Every row comes from one small tree of marks. The marks that hang from a mark follow it in brackets, in the order of their numbers. Every link used is in the known rows. Which tree was each row made from?
Known rows
j_846(j_288 j_609 j_833): [ 18 -12  27  32  31 -22 -14   9   9  36 -30 -40 -35 -18 -56 -29  43 -73
 -20 -26 -71 -23  27  48 -23]
j_435(j_186(j_568 j_833)): [ 23 -29  -9   3  -5 -14  13   1 -14  -5  -4  21   8  -5 -19 -11   3  15
  -2  20 -13 -11   4   4 -15]
j_152(j_186(j_435 j_568(j_846(j_288)) j_833)): [ 12  -1  12 -17  -6  -2  16  -1   2 -18   6  14   4   1  13  10 -14  13
  -2 -10   8  20 -27 -29  13]
j_152(j_186(j_435 j_568(j_846) j_833)): [  5  -7  13 -20 -12   1  15   5  11 -22  -6  20   0   8  20  13 -20  14
   3  -2  23  24 -28 -21  12]
j_682(j_186(j_152 j_435 j_568 j_833)): [ -3  17 -26   0  -6   6  20 -18 -11  -9  22  20  -4  14  -1  28  -9  31
   8   8  31  -4   1 -38  21]
j_568(j_186 j_846(j_288 j_609)): [-19   0   7 -22  20   8 -54  10   5  15  -9 -47 -20 -14  -4 -37  10 -31
  -7   4 -70  -4   2  37 -31]
j_609(j_846(j_288 j_833)): [ 17   9  14  41  25 -24   4   4  13  36 -37   5  13  -5 -22 -22   1 -53
 -18   0 -52   1  47  47   2]
j_288(j_846(j_833)): [ 19 -23  21  35  20 -16   4 -11  24  19 -46   4  -9 -15 -23 -19   0 -56
 -22 -15 -67  -2  30  50 -14]
j_814(j_186(j_152 j_435 j_568(j_846(j_833)))): [-23  24   8  -4  -4   7 -13   5   0   2  17 -14   3   1  24   4   8  -3
  -3 -11  29  -3  -5 -17   5]
j_682(j_186): [-15 -12   2  31   1 -19   1 -28  11  34 -19   6 -17  23  -9   2  12  -2
   4  21  -7 -16  16  47  -9]
j_152(j_186): [ 10 -20  25  35 -16 -13   7  -7   9  27 -20  -4  -8  28   3  -1   9  13
   6  20  23   4 -11  58 -16]
j_682(j_186(j_152 j_435 j_568(j_846) j_833)): [-17  12 -24 -18  -4  11   5 -14  -2 -11  18  17  -6   9  10  25 -24  29
   1   2  13   5  -2 -45  17]
j_814(j_186(j_152 j_435 j_568 j_833)): [  1  25 -17  -8 -12  15   3  -8 -21 -16  19   2  12  -2  13   7  11  16
  11  -2  59 -11  -8 -39  22]
j_435(j_186(j_152 j_568(j_846(j_288)) j_833)): [ 22 -21 -21  -9  -6   3  -4   0 -26   2  26  -2  12 -13 -14  -7 -13  40
 -17   7 -28  -3   1 -21 -19]
j_846(j_609): [  0 -31  18  13   8   1 -16  20  14  18 -44 -32 -36   9 -19 -43  25 -44
  28  -2 -19 -15  12  84 -20]
j_288(j_846(j_609 j_833)): [ 16 -25  29  17  26  -7 -16   6  25  15 -51 -21 -39 -15 -28 -33  11 -76
 -13 -19 -79 -10  24  58 -23]
j_435(j_186(j_568(j_846))): [ -2 -34  10  -3  -4 -12  -3  17   2   7  -5   4   2   5   2 -23  -3   9
   2  15 -34  -3  -1  37 -32]
j_186(j_435 j_568 j_833): [ 12  -3  -8 -14   5   2  36  11   2 -37 -16  34  13  -6  -5   0  -4 -11
  27 -13  18   6   1 -19  30]
j_186(j_152 j_435 j_833): [ 19  -3 -27  12  -6  26  16  -7   3 -12  -1   3  11  -2 -11  32 -16  15
  16  -5  43  16  -4  -2  25]
j_814(j_186(j_435 j_833)): [ -1  10  -3   3  -2   3  -8 -26   7  -3 -11   0   6 -10   7  16  16 -20
   7   0  37  -7  -9  -3  21]
j_152(j_186(j_435)): [  6  -7  26  26 -15  -4  12  -2  21  11  -8  -4  -5  27  12  24   0   5
  16  11  38  16 -28  49  -2]
j_814(j_186(j_152 j_435 j_568(j_846) j_833)): [-11  20 -14 -25 -11  19 -11  -5 -12 -18  16  -2  10  -8  26   4  -3  15
   3 -10  41  -2 -10 -44  20]

Which tree is each row?
[ 29 -20 -24   6 -14   1   9   3 -27   0  17  10  10   0 -18  -1  -3  44
  -3  24   6  -8   3  -6 -16] => j_435(j_186(j_152 j_568 j_833))
[  9   6 -25 -29   3  23  17   9 -15 -28  21   6  18 -16  -2   3 -25  20
   6 -30   2  16  -3 -49  24] => j_186(j_152 j_435 j_568(j_846(j_288)) j_833)
[  5  21 -30   1  -4  23  -7  -9  -3 -12  15  -3  15  -2  -2  30  -9  23
   6  23  34  10  -4 -10   9] => j_568(j_186(j_152 j_435 j_833))
[  7   4 -20  18 -12   8 -16 -28 -18  16  -3 -14   6  -3  -1   0  16  16
  -5  11  42 -18   7  -3   5] => j_814(j_186(j_152 j_833))
[ -9  15  -3  12  16  -2 -36  -8   0  32  14 -32   6 -15 -14  -1  -2  -1
 -44   3 -53   4  19   0 -27] => j_568(j_186(j_152) j_846(j_288 j_833))
[-14   5   6  -3   1  11  13  31  12 -10   7   0   5   4   8   8 -17   1
   5 -22   5  19   3  -5   7] => j_186(j_152 j_435 j_568(j_846(j_833)))
[  7 -25  15   7   7 -25  -2  10  -1  17   2   1   3  -9 -17 -16   7  -7
 -22   3 -61  -6   7  18 -32] => j_435(j_186(j_568(j_846(j_288 j_833))))
[  2  14 -16  -2   5   8  -2 -12   9 -16  -7   8  11  -7  -2  21  -2  -7
  10  21  12   9  -4   0  10] => j_568(j_186(j_435 j_833))
[ -6  -2  37   1  -7 -13  13  17  22  -2  -4   8  -5  16  20  12  -9  -2
  -4  -4  12  20 -22   7  -3] => j_152(j_186(j_435 j_568(j_846(j_833))))
[  0  -1 -23 -29  -3  27  14  18  -4 -34   6  14  15  -7  10   6 -31  23
  12 -18  20  22  -4 -39  24] => j_186(j_152 j_435 j_568(j_846) j_833)
[ 18   0  11  -3 -13  -4  28   2   1 -20  -4  22   2  13  10  16  -6  17
  12   6  42  15 -23 -15  16] => j_152(j_186(j_435 j_568 j_833))
[ -9  18   0 -28   5   1  -6 -12  -8 -18   5   5  11 -20  16  -8   9 -16
   0 -20   3  -6  -9 -42  22] => j_814(j_186(j_435 j_568(j_846(j_288)) j_833))
[  5  11 -19   2 -12   4  -3 -15 -32   0   8   1   8  -1   5 -19  18  22
   0   5  43 -24   9 -28   7] => j_814(j_186(j_152 j_568 j_833))
[  3 -24   7   0  -5  -1 -20  30  -6  15  13 -24 -18   3  -9 -14   1  12
 -14  10 -32  -7   3  21 -40] => j_435(j_186(j_152 j_568(j_846(j_609 j_833))))
[-22  10   6   6   3 -13  21  -8   7   1   5  21 -10  24   6  11   6  -2
  22   7   9  -8   2  12   9] => j_682(j_186(j_435 j_568))
[ 15 -28 -21 -11 -12   4  -3   7 -16  -2  14   4   7  -5  -5  -5 -17  42
 -12  16 -11   1   1 -13 -19] => j_435(j_186(j_152 j_568(j_846) j_833))
[  0   8  -6   8  -9  17  30  27  -8 -14  16   3  11  19   6   0  -3  20
  38  -9  42   7   0  15  11] => j_186(j_152 j_435 j_568)
[-20   4  -9 -22   5  -4  10 -16  11 -16  -3  30  -9   3   8  17 -17   0
   3  -2  -7   3  -1 -34  20] => j_682(j_186(j_435 j_568(j_846) j_833))
[ -4   4  -3 -17   5 -10 -13 -18 -19  -2  -7   3   9 -19   7 -32  16  -9
 -12 -11 -11 -21   7 -32   6] => j_814(j_186(j_568(j_846(j_288)) j_833))
[-32   7  14  -1   9 -18   6  -4  23   5  -3  18 -15  12   8  15  -5 -17
  -4  -3 -18   1   5  -6   4] => j_682(j_186(j_435 j_568(j_846(j_833))))
[-27  17  24  -6   4  -9  -9   5  14  -3  -5  -1   1  -4  24  -4  14 -31
  -2 -13   8  -5  -5  -5   5] => j_814(j_186(j_435 j_568(j_846(j_833))))
[-14  29   1   1  16   8 -30  -1  12  14  25 -32   9 -17  -4  26 -11  -9
 -32  -6 -38  19   1 -10 -12] => j_568(j_186(j_152 j_435) j_846(j_288 j_833))
[-28  15  -1   1   2  -2   4  -3  10   9  19   5 -13  18   9  24 -12  12
  -5  -2   2   4   4 -17   3] => j_682(j_186(j_152 j_435 j_568(j_846(j_833))))
[ 11 -17   1  12  -3  -9  -6  10 -15  23  27 -14   6  -3 -16  -7  -1  23
 -24   6 -41  -4   7   7 -34] => j_435(j_186(j_152 j_568(j_846(j_288 j_833))))
[-12  12  -5 -45  22  20 -44   4   9 -14   0 -34 -14 -29  -4  -4  -7 -35
  -8  -7 -52   8 -14 -13  -2] => j_568(j_186(j_435 j_833) j_846(j_288 j_609))
[  3   2  -5  -1  -4 -12   1 -14 -19  -4 -15  13   6  -8   3 -27  25  -6
   2   4  23 -28  10 -19   9] => j_814(j_186(j_568 j_833))
[-12  25  -1   5 -15  11   1   2 -16   0  23 -11   8  12  23  -1  19  14
  22  -1  57 -12  -7   1   9] => j_814(j_186(j_152 j_435 j_568))
[  4  -1  27   9 -16  -7  26  12   7  -5   0  10  -1  30  16   7   1  13
  23   7  40  12 -25  25   1] => j_152(j_186(j_435 j_568))
